What can hang from each mark:
K_810: K_410
K_316: K_324 K_643
K_594: K_316 K_568 K_643
K_324: K_316 K_568 K_643
K_713: K_316 K_643
K_410: K_643
K_643: K_316 K_324 K_410 K_594 K_713
K_568: K_324 K_594

Each row was made from one small tree. The marks that hang from a mark follow it in brackets, in the order of their numbers. Every link used is in the known rows. Write each row's tree.
Known rows:
K_594{K_568{K_324} K_643{K_316 K_410}}: [  5.7  -0.3  24.5  -9.6  -0.4  -2.6  -8.3   8.0  10.6  16.2   0.8  16.7
 -13.5  -5.8  -5.9  -9.7 -13.4 -29.8  17.9  10.5   5.3   2.3  13.1  -4.8
   6.7 -13.3]
K_568{K_324{K_316{K_643{K_410}}}}: [ -1.6  27.4   4.9 -21.1   4.9  -5.8  13.2 -11.1  -7.4   2.0   7.1  -6.9
  12.2  -6.8  17.7 -12.7 -22.1  -8.6  12.9  -5.6  -3.9  29.9 -10.8  20.2
   2.2  11.0]
K_568{K_324{K_643}}: [  5.8  40.9 -11.5  -0.5   1.2   8.3   7.5  -5.4  13.5   3.1  -3.7 -22.9
  25.4 -11.4  17.8  10.4  -2.3   4.0  16.4 -17.4   2.6   5.4 -19.4  11.1
  22.9  14.7]
K_324{K_643{K_410 K_594{K_316 K_568}}}: [-22.8  -5.1  12.6   9.8  -3.9  -9.7  -4.6  -1.9  26.7  -3.5 -22.6 -15.2
 -14.1  13.1 -13.5  -3.4  20.0 -10.4 -17.3  24.4  -3.3 -28.8  10.4  -8.1
  12.7  14.7]
K_324{K_568{K_594{K_316}} K_643{K_410 K_713}}: [-10.8   1.1   4.2  15.9   3.0  -0.8 -14.0 -16.8 -13.9 -19.3  17.8   2.6
  20.2  -3.2 -13.4 -30.5  20.5 -17.4  -0.4   2.4   0.2 -13.7   1.5   4.1
  17.8 -13.9]
K_713{K_316{K_324{K_568} K_643{K_410 K_594}}}: [ 13.4 -22.0  -0.9  -2.4  -4.0  -4.5  -3.7  -6.1 -39.4 -19.1 -14.9  20.4
  -5.8  18.5  -9.0   6.9   4.0   4.5 -10.1  34.0 -13.8   8.7   6.1 -12.4
  28.6  11.7]
K_643{K_316}: [ -3.8  10.0 -21.7  -6.1  -2.1  -2.9  -3.5  -1.4  16.4   0.8 -18.4   3.3
 -10.9  -1.3  16.0  18.0  14.7  12.9  15.5 -17.0  -1.7  -6.4  -6.0   2.4
  -9.6 -11.3]
K_316{K_643{K_324{K_568} K_410 K_594}}: [ 10.2  -6.1  -1.1  -0.7  -2.2 -25.5   7.1   1.2 -13.0  -8.6   5.0  22.0
   2.6  12.1 -11.9 -25.5 -30.1  -4.8  -3.4  28.2   1.7   5.8   4.5  -2.4
  -7.1  37.4]
K_324{K_316}: [-18.9  33.9 -14.2 -17.2  -7.1  10.1  -0.4 -24.0  24.1  -8.1 -21.6 -19.2
   0.8  -6.9  22.6  30.3  28.6  20.0  -5.5 -16.2   0.6   7.7  -8.6  19.3
  -0.1   9.2]
K_410{K_643{K_324 K_594{K_316} K_713}}: [ -6.1 -11.0 -15.6  10.4   4.4 -11.1   0.4  22.7  -0.8   6.4  14.1  -9.2
   0.5   7.4 -16.9  -0.9 -19.3   2.9 -27.5  -0.6  -0.3 -10.7   6.5  -9.9
 -35.2  -8.5]
K_594{K_643{K_324}}: [ -0.9  17.1   7.3 -13.5  -9.9  17.3  -2.9   9.6  -8.4  13.8  -1.2   1.3
  -5.1 -11.3   7.5   7.6  -4.7   9.5  -2.9  -0.3  14.3   3.8   9.7  -0.5
   9.1  27.3]
K_643{K_316 K_410 K_594{K_568{K_324}} K_713}: [ 17.0 -12.2 -14.5  12.1   7.9 -57.4  -0.9   9.6  29.0  -9.8  20.6  26.0
 -16.2  30.6 -17.8 -36.5 -39.0 -38.9  18.8   1.8  -7.9  -2.8   4.6  -5.2
 -31.6 -41.7]
K_713{K_316 K_643{K_324 K_410}}: [ 16.1   8.7  -8.3  15.3 -26.5  -1.7 -11.1   9.1   4.0 -38.1  13.0 -20.4
  -9.7   6.7  -3.1  -8.6  -7.5   9.2 -18.3   6.5 -10.0  21.8  -7.6  -4.2
   4.9  22.5]
K_410{K_643{K_316{K_324{K_568}} K_713}}: [  9.5 -16.8 -15.5   9.4  11.2   8.0 -21.1  -7.3 -10.0 -15.0   8.6   8.8
  11.1  -3.5 -13.5  11.8  12.4  21.0  -4.3  -1.3   1.5  -5.3   6.3 -10.6
 -11.2 -31.9]
K_316{K_643}: [  3.1  17.3  -7.5 -24.5  -6.1  24.0  17.6   2.3  -1.8  19.1 -24.4   5.5
  -8.4  -8.7  24.3  12.7   7.0  29.4  11.1   2.1   1.9   3.9  -4.7   4.5
   6.5  18.8]
K_810{K_410{K_643}}: [ -2.1  10.3  17.1  -7.0   0.7  28.7  22.3   8.0  24.3  52.6  -3.8 -24.1
   9.8 -19.2  15.6  37.7   6.5  25.7   2.0 -34.4   3.8  21.1 -27.5   8.5
  -4.4   6.3]
K_410{K_643{K_324{K_316} K_713}}: [ -0.5  20.0 -15.6   2.3  -1.3   6.4  -6.5  -5.7  21.4  -4.1  24.8 -26.3
  11.0 -10.9  -3.3   2.6  -8.7  19.9 -25.4 -15.5   4.2  19.5  -2.3  11.0
 -23.8  -4.0]
K_594{K_316{K_643{K_410 K_713}}}: [-15.5  -3.9  13.4 -11.8   0.3   6.3   4.3  20.6 -31.9  14.4   9.9  16.4
 -16.7   1.0   1.8 -27.1  -8.1   5.8   1.5   5.7  -9.1   4.0  11.9  -4.0
 -11.3 -12.2]
K_410{K_643{K_324{K_568} K_594 K_713}}: [ 13.2   0.4 -29.4  14.6   2.8 -14.5  -3.9   0.8  13.0  -9.2  17.8  -2.1
  20.4   6.2 -22.5   5.8 -15.1  12.2 -23.2   4.4   7.1  -3.9  -5.1  -5.8
 -25.7   1.0]
K_810{K_410{K_643{K_594{K_316}}}}: [-20.3 -12.5  15.8  -2.4   7.9   8.7  25.4  18.4   7.1  50.4 -11.5 -18.0
   2.8  -3.4   2.0  42.9   9.7   8.9 -12.2 -16.8  -1.4  -5.3 -20.1  -1.6
 -12.9   4.0]
K_410{K_643{K_324{K_568} K_713}}: [ 13.8  15.0 -16.2   9.6  -1.6  11.2 -10.2   2.6  14.1  -3.9  22.6  -6.7
  25.2 -13.8 -13.5   6.7 -11.4  23.1 -16.3  -8.0   5.9  11.6  -3.9  -0.2
 -19.6  -1.3]
K_324{K_643}: [ -5.2  30.9 -13.6  -0.2  -6.9  18.9  -1.7 -14.0  24.3  -1.6 -18.9 -27.6
   5.7  -7.6  16.6  17.2  29.9  26.5  -0.7  -7.0   5.8  -7.0 -10.8   6.3
  26.4  21.0]
K_324{K_643{K_316 K_410 K_713}}: [  0.5   3.9 -14.4  19.8   2.1 -19.6 -17.7  -9.4  13.2 -16.4  27.6  -7.2
  -6.1  12.2  -8.0 -38.0   6.2   3.8   3.3  -6.0   0.5  -0.4  -2.1  -0.7
   4.0 -22.0]
K_594{K_316{K_324{K_643{K_713}}} K_568}: [-18.4  -4.6  21.1   1.2   0.4  26.7 -14.9   5.2  -0.2  -5.5 -22.0   6.5
 -10.7  -5.5  -5.4  17.6  26.5   5.5  -7.6  21.3  -9.9 -25.9  28.6 -15.5
  18.5 -10.5]

Write each row's tree:
[ 12.9 -12.8 -27.7  13.2 -10.5   0.9 -12.0 -11.8 -19.9 -57.9 -28.2   1.8
   2.4  20.8  -8.3  47.1  36.2  18.0 -19.5  35.0  -8.8 -18.1  -5.1 -16.8
  26.8  16.3]
K_713{K_316{K_324{K_568}} K_643{K_594}}
[-27.9  -6.4  45.9 -16.1 -10.5  26.7 -10.1  15.2  -2.0  23.3 -21.6   9.4
 -28.0  -9.8  -7.0   5.7  19.0 -10.1 -10.1  22.3   2.7 -11.9  28.4 -11.4
   9.4   2.5]
K_594{K_316 K_568 K_643{K_410}}
[ -5.2   0.4  -3.7 -11.2  -1.2 -19.6   8.3 -17.8  20.1  -8.6  -0.1   9.1
 -20.1  19.8  -5.2 -16.0   2.2  -2.6 -12.3  27.2  -3.4   4.7   8.0   8.9
 -10.4  -6.2]
K_324{K_316{K_643{K_410 K_594{K_568} K_713}}}
[  2.4 -19.4  14.0   9.3   5.0  -9.9  19.1  15.5  41.9  39.5  -2.4  -2.8
  -4.3  -0.4 -13.6  33.2 -15.3  -6.2  -7.7  -4.0  -0.4  -1.9 -12.6  -6.5
 -23.9   0.8]
K_810{K_410{K_643{K_316 K_324 K_594{K_568}}}}
[ -9.6   6.4  16.6 -21.8   5.4  18.6  14.7  11.9 -38.1  29.8 -10.1   8.3
   7.9 -18.5  20.0   0.2  -6.9 -37.7  23.9 -15.4   6.6  -8.6   1.5   9.8
  12.2  -7.3]
K_568{K_324 K_594{K_316 K_643}}
[-23.1  -0.5   6.1   7.7   8.4  19.0 -22.7  -5.2 -36.0 -22.9  -5.7   9.9
  16.0  -4.1 -10.5  20.0  30.5  12.6  -7.3  16.1  -7.7 -24.0  15.9 -12.2
  23.1  -4.0]
K_594{K_316{K_324{K_568 K_643{K_713}}}}
[ 12.8 -20.7 -15.7   7.0  -0.6   4.1 -13.5 -21.0 -17.4 -49.0 -20.1  13.6
   3.4  -1.3   6.3  11.6  27.5   1.2  15.5  12.5   2.5 -25.4   2.2  -3.7
   7.2   0.0]
K_713{K_643{K_316{K_324{K_568{K_594}}}}}
[-11.7 -31.2   5.2   6.7   7.9 -33.6  -9.1  14.8 -32.8 -17.1  12.9  19.2
 -21.2  30.2 -10.1 -42.9 -19.1 -16.7  -2.0   1.5  -9.8  -4.8  24.9 -11.5
 -19.9 -18.0]
K_643{K_410 K_594{K_316{K_324}} K_713}
[ -2.0  -3.5   5.4  -2.5   3.7   5.3  28.5   8.3  25.1  46.1  -8.0 -20.9
   4.7  -1.8   7.2  36.8   3.8  15.4  -5.0 -23.1   5.3   7.0 -27.6   4.5
  -9.8   9.5]
K_810{K_410{K_643{K_594}}}
[  5.4   2.7   3.9   7.3 -12.6  13.9 -17.5  -9.1 -10.9 -19.8  -7.7 -21.8
  -7.0   3.5   5.3   1.2  17.6  12.9  -9.9   0.9 -10.5  17.5   1.9  -5.1
  44.2   9.0]
K_713{K_316{K_324{K_643{K_410}}}}
[  9.3  29.6  13.2  -0.7  -5.0   6.2   1.1  -3.7  42.6   4.9  -8.6 -15.2
   7.6  -9.0   5.5  -5.3  -9.2 -11.6  13.5  -1.2  -1.7   8.5  -3.3   5.9
  18.0  12.0]
K_594{K_568{K_324{K_643{K_410}}}}
[ -4.3  12.2   2.4 -16.3   4.2   7.7  19.3  11.7 -14.7  20.1 -14.8   3.0
  12.4 -16.6  28.5  -1.4 -17.2 -33.1  31.9 -33.4  -4.4  -2.7  -8.1  14.5
  -5.3 -11.0]
K_568{K_324 K_594{K_316}}
[ 13.5  14.3 -18.7   2.5   8.9  -5.4  10.3 -14.2   6.9   0.6  -2.9 -10.4
  19.5 -10.2  18.1 -11.5  -4.8 -29.7  33.0 -23.6   4.0  -7.7 -18.6  15.5
  17.8 -10.4]
K_568{K_324{K_643{K_316}} K_594}
[  6.9 -10.9  -2.5   0.9   3.5  -5.0 -12.4 -16.5 -19.6  -8.3  15.7  28.5
   2.8  -0.1  -8.6 -24.0  12.4 -20.4  15.2  -0.7  11.9  -5.9   5.1   3.6
   5.4 -25.5]
K_324{K_568{K_594{K_643{K_316 K_410 K_713}}}}
[  9.8 -25.5  -7.8  -1.0   8.2  16.0 -10.8 -18.4  -8.1  -6.5 -17.6  -0.2
  11.3 -15.7  -0.2  13.4  18.0   3.3   4.5  -7.6   5.9 -11.8   2.1  -0.3
  -1.4 -15.2]
K_410{K_643{K_316{K_324{K_568{K_594}}}}}
[ 11.4  -5.9 -13.1  15.7 -13.1 -33.6  -1.3   4.6   9.3 -40.6   8.6 -11.9
 -11.1  21.5  -4.4 -30.4 -22.0  -3.0 -10.6  12.4   4.9  -0.9  -0.2  -2.6
 -18.7  37.6]
K_713{K_643{K_324 K_410 K_594}}
[-10.3 -12.4  16.9 -20.0  -3.1  14.6  16.6   6.7 -26.5  22.3 -16.9   9.5
 -15.4 -10.2  19.0 -28.8  -2.6 -16.7  15.9  -6.2  -2.2  -2.6   6.4   9.2
  -2.0   1.8]
K_568{K_594{K_316{K_643{K_410}}}}
[ -3.7 -17.7  -0.9   3.8  11.7  -7.8  22.2   6.5  22.9  41.3  -4.3 -11.0
  -0.1   4.1   0.2  35.1   5.2   8.0  -1.2 -20.1   1.3  -2.7 -25.5  -0.9
 -16.4  -9.0]
K_810{K_410{K_643{K_316 K_594}}}
[  7.3 -37.2 -13.2  19.9   3.7 -36.5 -20.3 -14.4 -17.8 -62.7  -5.4  13.6
  -6.6  27.6 -18.0 -12.2  10.8  -4.6  -0.7  31.6  -0.4 -24.0   7.9 -14.5
  -4.3   9.2]
K_713{K_643{K_316{K_324{K_568}} K_410 K_594}}
[  5.5  17.9  -4.9   9.5   7.0 -19.2  -5.4  -6.0   7.1  -6.0  15.4 -14.5
  14.9  -1.4   3.7 -23.8 -14.6 -16.0  19.2 -13.4  -1.2   7.5 -12.6   6.0
  13.2  -1.6]
K_568{K_324{K_643{K_316 K_410}}}
[ -0.7 -31.8  21.8 -13.7   4.8   7.9   7.9   8.4 -53.5   5.8   2.5  25.4
 -19.4  -2.2  12.3 -49.6 -16.0 -20.7  18.6  -1.9  -6.1   1.8  23.3   2.1
  -2.0 -16.7]
K_568{K_594{K_316{K_324 K_643{K_410 K_713}}}}
[  2.6  12.0  21.5   4.4   0.1  20.2  14.0   6.4  17.2  35.6  10.4 -10.8
  30.1 -23.5  -3.1  38.7  -8.3  16.5  -6.1 -20.9   3.3  20.9 -22.9   4.4
  -6.8  22.0]
K_810{K_410{K_643{K_324{K_568}}}}
[ -3.8  13.0  14.4   3.6   4.3   7.8  14.8   2.5  21.2  30.8  35.4 -19.7
  15.6 -12.6  -0.9  18.4 -14.5  13.1 -14.0 -28.7   0.5  30.6 -20.1  12.5
 -19.1  -4.8]
K_810{K_410{K_643{K_324{K_316} K_713}}}
[ 14.2 -21.2 -12.9 -11.1  10.1  -9.1  12.5   4.4 -35.5  -6.1  -6.5  29.6
 -16.5  21.0   7.5 -12.8 -13.2  12.5   8.7  20.1  -1.7  -3.7  14.5  -8.2
   1.0  -1.7]
K_316{K_324 K_643{K_594 K_713}}
[  8.3 -11.2  19.1   5.2  -7.2 -12.1 -19.7  12.8  11.0   3.5  28.4  29.0
 -28.0   4.8 -23.3 -33.0 -22.2 -20.2  -1.1  19.2   5.3   4.2  29.5 -12.3
 -10.6 -19.9]
K_594{K_568 K_643{K_316 K_324 K_410 K_713}}
[ -8.8  21.8  -1.5  -8.1  -3.7   4.7  -9.2  -5.6  -9.9  -4.3  25.1   2.4
  -3.1  -3.0  -1.6  -0.5   0.4   5.3 -14.9   3.0  10.1  10.9  11.1   6.7
   0.6   1.1]
K_594{K_643{K_324{K_316} K_713}}
